In the rows, 128 means zero.
Known rows, with every way that one mark hangs from another:
Y{M{Z} X{C}}: [135 152  31 119 174 127 103  81 117 121 145  97 130 128 125 122 140  71
 134 125  70 132 162 119 124 138 102 137 136 138 124 129]
Q{P Z}: [ 74 127 171 129 128 142 130 140 144 123 114 140 130 126 121 143 117  69
 151 170 138 132 127 161 147 134 153 122  90 132 120 127]
X{C Y{M{Z}}}: [134 124  67 128 131 129 137 107  94 114 162 115  98 131 158  76 153 112
  96 171 106 139 122 147 118 111 103 163 139 134 133 104]
K{C{X} T{Q{J}}}: [188 136  25  99 151 104 158 132 162 138 135 160  98 134 124 152  78 196
 138  31 161 165 159 115 114 195 151 105  82 145  84 132]
C{X{Y{M}}}: [148 146  41 116 210 125 122 138 117 126 152 111 102 130 148 105 120  92
 112 113 143 140 149 101 109 142 108 150 142 142 103 121]
C{X{Y{M{Z{Q{J}}}}}}: [130 131  17 128 208 127 113 125 126 127 148 107 126 131 120 117 129 140
 123  95 143 123 151 112 111 128 111 145 134 136 113 111]
M{Y{X}}: [157 142 123 122 126 135 112 134 116 126 127 111 135 126 131 136 128  79
 107 122 124 111 132 102 128 124 114 107 155 143 135 143]
P{Q{J T Z{M}}}: [104 109 202 145  81 105 105 123 144 134  95 151 148 124 143 141 126  53
 162 134 139 137 124 146 127 111 143 112 122 102 132 155]
X{C Y{M}}: [136 132  95 125 139 123 138 114  95 120 163 125  89 132 168  71 157  95
 100 177 109 157 125 142 117 114 107 166 127 149 134 108]
Z{M{Y{X}} Q{J T}}: [146 123 116 143 143 118 106 109 123 139 111 102 170 131 124 159 146 198
 142  68 101  85 136 123 132  96 133 111 153 124 160 134]
X{C}: [125 128 101 130  90 128 146 137 104 130 135 167 103 126 140  97 143  94
 117 168 103 177 123 146 133 135 122 139 124 154 114 122]
T{K{C} M Q{J P}}: [115 162 249 130 149 112 182 153 188 115 134 146  99 131  89 137 112 200
 126 181 138 155 161 140 150 157 126 157  71 104 126 142]
K{T}: [156 116  87 102 118 107 140 145 127 145 127 149 109 128 145 127  97 132
 129  79 151 139 129 119 130 170 130 107 110 148 112 135]
M{Y{X} Z}: [146 129  81 123 114 143 108 116 115 116 128 101 149 125 113 146 120  94
 102 116 118  82 127 108 130 123 110 105 171 122 132 132]
Y{M{Z{Q{T}}} X{C}}: [148 134  19 130 143 129  96  73 113 128 151  90 150 130 121 125 147 142
 141 105  53 122 142 124 113 120 127 130 137 137 129 121]
X{C Y}: [139 123 108 129  93 131 154 134  96 121 158 147  86 132 160  69 156 111
  95 176 116 150 101 148 122 113 113 162 131 158 124 109]
K{C T{Q}}: [180 117  59  90 106 108 176 136 150 143 129 159  96 133 134 136  80 189
 130  71 155 159 135 124 114 192 152 115  88 146 107 125]
M{Y}: [146 122 143 124 108 133 126 152 106 127 122 135 130 123 141 126 122  89
  99 145 147 127 121 119 132 126 118 114 156 133 135 131]
Z{Q{J}}: [101 102 114 134 123 125 133 148 137 147 113 157 151 127  90 127 136 143
 145 121 141 140 131 140 130 133 126 127 103 156 145 116]
Z{Q{P}}: [ 88 116 128 131 127 138 133 141 137 145 119 132 137 126 105 128 129 169
 138 144 117 147 124 139 142 123 138 135 104 149 136  96]
T{K M{Y Z}}: [121 125 203 136 125 117 139 155 122 112 130 119 119 125 111 123 117 170
  88 176 138  99 136  99 137 138 101 130 161  85 135 144]
T{K{C} Q{J}}: [149 144 164 119 116 107 190 154 169 129 115 162 118 134  88 131 111 181
 126 142 174 135 140 132 120 160 120 152 101 127 130 138]
J{Q{P Z{M{Y}}}}: [ 72 131 231 129 161 158 117 136 133 127 110 118 123 124 136 146 132 119
 144 133 162 138 113 116 144 123 144 118 118 111 139 118]
Z{M{Y{X{C}}} Q}: [110 118  83 137 157 127 111 107 103 140 112  90 138 132 135 139 151 205
 121 102  83 124 148  89 130 110 123 126 153 139 168 103]
K{C{X{Y}}}: [149 135  32 104 158 126 149 132 136 129 134 158  83 132 131 113  97 123
 117  93 164 134 147 124 109 167 121 131 143 143  94 113]
Q{J P T{K} Z}: [123 145 243 150  87 118 135 132 163 114 118 155 155 129 115 155 124 124
 165 143 156  80 105 204 146 109 158 114  98 103 110 163]
X{Y{M}}: [140 131 110 112 170 123 136 138 115 128 145 116 105 130 153  90 132  77
 109 154 146 124 131 128 114 129  99 158 132 141 140 116]
J{Q{T}}: [158 130 183 123  88 146 135 153 122 142 135 157 129 124 133 112 126 119
 138 109 158 148  73 131 117 128 137 127 137 131 106 136]

Rows:
[160 141 112 129 105 136 114 120 102 122 138 119 125 127 141 122 143  85
 102 133  97 130 129 114 129 117 118 112 153 147 130 139] | M{Y{X{C}}}
[ 98 125 177 124 157 151 109 132 124 132 109 114 129 127 125 140 138 108
 142 101 159 127 116  89 122 135 134 111 131 125 143 133] | J{Q{Z{M{Y{X}}}}}
[115 106 215 147  73 110  99 122 134 128  97 143 154 124 153 145 129  60
 148 135 139 131 123 142 128 100 145 102 137  95 139 155] | P{Q{J T Z{M{Y}}}}
[133 120 227 142  65 105 112 141 146 134 125 164 133 120 135 115 125  51
 138 158 124 169 127 144 134 113 127 120 119 110 117 162] | P{Q{J T{M}}}
[107 131 157 128 116 144 152 156 149 124 126 131 136 129 117 140 122 127
 138 181 128 163 115 142 137 132 164 153  68 137 122 129] | T{Q{P Z}}
[104 143 193 143 129 124 122 118 158 119 107 145 156 128 139 168 126 104
 182 125 132  93 127 202 159 109 161 118  99 103 121 155] | Q{J P T Z{M}}
[133 122  82 112 164 128 132 125 115 124 147 108 114 129 144  98 126  95
 108 148 145 105 128 131 115 127  97 158 142 128 138 110] | X{Y{M{Z}}}
[133 121 228 137 113 136 130 142 118 130 114 127 137 128 142 136 132 175
 138 106 174 103  85 112 113 120 146 119 154  95 131 143] | J{Q{T{K} Z{M{Y}}}}
[140 160  66 117 182 121 106  93 116 128 144 103 118 128 138 115 145  50
 137 130  74 153 164 117 121 141 108 137 122 154 127 137] | Y{M X{C}}
[145 129  69 131  97 144 110 104 102 112 138 108 139 126 122 133 135 109
  97 127  92 102 125 117 132 113 114 110 168 128 128 128] | M{Y{X{C}} Z}
[122 113 120 137  85 133 136 123 135 130 125 124 160 127 100 136 117 217
 132 130 120  88 101 148 134 111 138 134 143 110 122 107] | M{Z{Q{P T{K}}}}
[153 124 206 134  87 151 118 150 115 128 148 140 132 123 130 119 128 142
 118 121 142 136  82 117 125 121 138 118 149 103 111 143] | J{Q{T{M{Y Z}}}}
[136 127   4 123 203 130 115 127 115 130 152  98 119 131 127 112 124 149
 113 101 132 126 145  97 106 133 115 149 143 136 110 103] | C{X{Y{M{Z{Q}}}}}
[129 146 108 126 166 125 119 113 108 128 114 105 119 129 154 137 142 109
 118 119  98 124 157  98 140 125 108 126 164 129 147 130] | Z{M{Y{X{C}}}}
[ 86 112 165 140 102 118  96 107 119 128 103 117 123 125 152 130 138  51
 132 153 107 158 141  99 126 113 133 112 137 117 146 132] | P{Q{Z{M{Y{X{C}}}}}}
[ 87 139 223 143 145 136 145 164 169 114 138 137 129 128  99 144 133 120
 145 199 114 180 143 154 155 137 158 147  39 120 126 154] | T{M Q{J P Z}}
[121 135 247 129  90 146 143 132 151 127 124 151 122 128 118 137 115 165
 155 118 175 113  80 151 123 130 161 114 120 105 106 133] | J{Q{P T{K{C}} Z}}
[131 128 177 142  93 119 147 124 162 136 118 154 148 130  95 142 124 223
 153 112 139 102 117 177 135 115 145 121 112 125 127 119] | Z{Q{J P T{K{C}}}}
[109 126 114 139 124 149  99 102 137 120 126  92 171 126  89 163 135 158
 122 104 108  81 136 129 147  97 121  98 138 123 148 114] | M{Y{X} Z{Q{J P}}}
[133  97  85 136  75 128 139 134 123 137 121 133 160 128  97 127 117 216
 128 120 130  90 100 135 116 125 132 135 153 116 127 111] | M{Z{Q{T{K}}}}
[ 99 122 110 133 144 129 114 117 110 122 108 115 128 130 145 142 138  99
 134 134 112 115 142 118 130 129 139 115 136 125 143 138] | Q{Z{M{Y{X{C}}}}}
[108 116  89 131 174 127 109 119 115 144 103  87 146 130 125 149 139 191
 126  92 103 108 152  84 129 119 120 120 155 134 170 106] | Z{M{Y{X}} Q}
